(in the rows, 100 means zero)
Known rows, with every step that occurs
bige larutu pafi selim natos: 93	114	93	96	116	119	78	80	165	125	64	111	116	78	103	90	145
vebar natos larutu pafi: 124	84	61	113	97	122	115	78	91	129	110	91	64	93	111	130	107
bopoz bige larutu: 128	101	130	63	85	106	117	95	103	93	115	112	91	101	83	87	116
bige larutu: 132	106	109	47	87	102	102	77	108	107	98	93	77	111	86	65	113
bopoz bige larutu pafi: 116	100	117	89	95	123	114	104	119	105	101	129	91	83	103	136	116
natos larutu bige bopoz: 115	76	54	55	75	98	117	78	74	91	147	93	98	111	96	83	93
vebar natos larutu: 135	84	74	86	89	105	117	71	74	117	123	72	63	111	89	81	108
natos larutu pafi selim: 116	99	51	91	91	124	92	91	121	113	94	104	89	77	127	129	119
bopoz bige larutu pafi selim: 109	105	111	94	87	129	93	96	140	99	80	137	105	71	109	124	135
vebar pafi: 96	106	71	75	115	114	116	83	106	130	112	102	70	84	106	79	104
pafi selim natos larutu bige: 105	94	90	100	84	100	100	93	116	100	128	88	130	75	74	97	128
pafi selim natos: 97	108	101	100	129	107	90	67	147	121	97	83	116	94	103	62	138
natos larutu pafi selim bige bopoz: 83	92	13	85	111	123	73	72	93	92	84	73	105	110	121	109	113
bopoz bige larutu natos: 146	94	120	72	83	114	115	83	118	118	108	106	85	114	74	101	120
larutu pafi: 115	97	91	102	124	124	107	80	120	129	103	106	79	89	127	132	107
natos larutu pafi: 125	95	57	85	99	118	112	99	99	119	115	97	75	88	120	142	101
vebar bige larutu pafi selim: 113	100	106	109	111	121	100	95	134	97	72	116	101	86	106	115	135

Rows
86	86	52	81	91	99	97	73	116	98	129	92	137	98	92	59	124 | pafi selim natos larutu bige bopoz
109	111	99	65	97	105	68	70	99	83	66	69	102	112	68	71	130 | pafi selim bige larutu
126	104	88	73	93	113	65	58	115	108	59	64	97	125	61	83	132 | pafi selim bige larutu natos
135	85	91	76	69	99	120	97	73	95	146	92	92	89	78	119	98 | natos larutu bige
105	79	86	73	99	104	112	59	96	101	135	104	102	112	101	74	99 | larutu bige bopoz
106	105	68	84	103	101	95	86	127	112	110	74	113	92	96	69	131 | pafi selim natos larutu
117	88	56	120	90	127	96	70	113	123	90	98	78	83	117	119	126 | vebar natos larutu pafi selim
93	106	114	126	132	117	99	97	154	108	73	107	126	83	94	103	147 | vebar bige larutu pafi selim natos
102	100	50	104	107	123	78	91	92	94	83	71	100	88	103	145	117 | natos larutu pafi selim bige
104	101	64	104	125	114	111	100	121	130	117	88	98	85	111	128	114 | selim natos larutu pafi
94	103	81	121	131	129	72	73	114	104	68	81	103	90	109	136	122 | larutu pafi selim bige
149	89	114	85	105	109	119	82	111	116	97	86	81	128	69	91	119 | vebar bige larutu natos
66	116	70	98	130	114	97	77	148	136	94	103	109	69	102	55	134 | vebar pafi selim natos
115	109	89	79	90	124	79	78	143	114	63	121	91	82	115	102	131 | bige larutu pafi selim
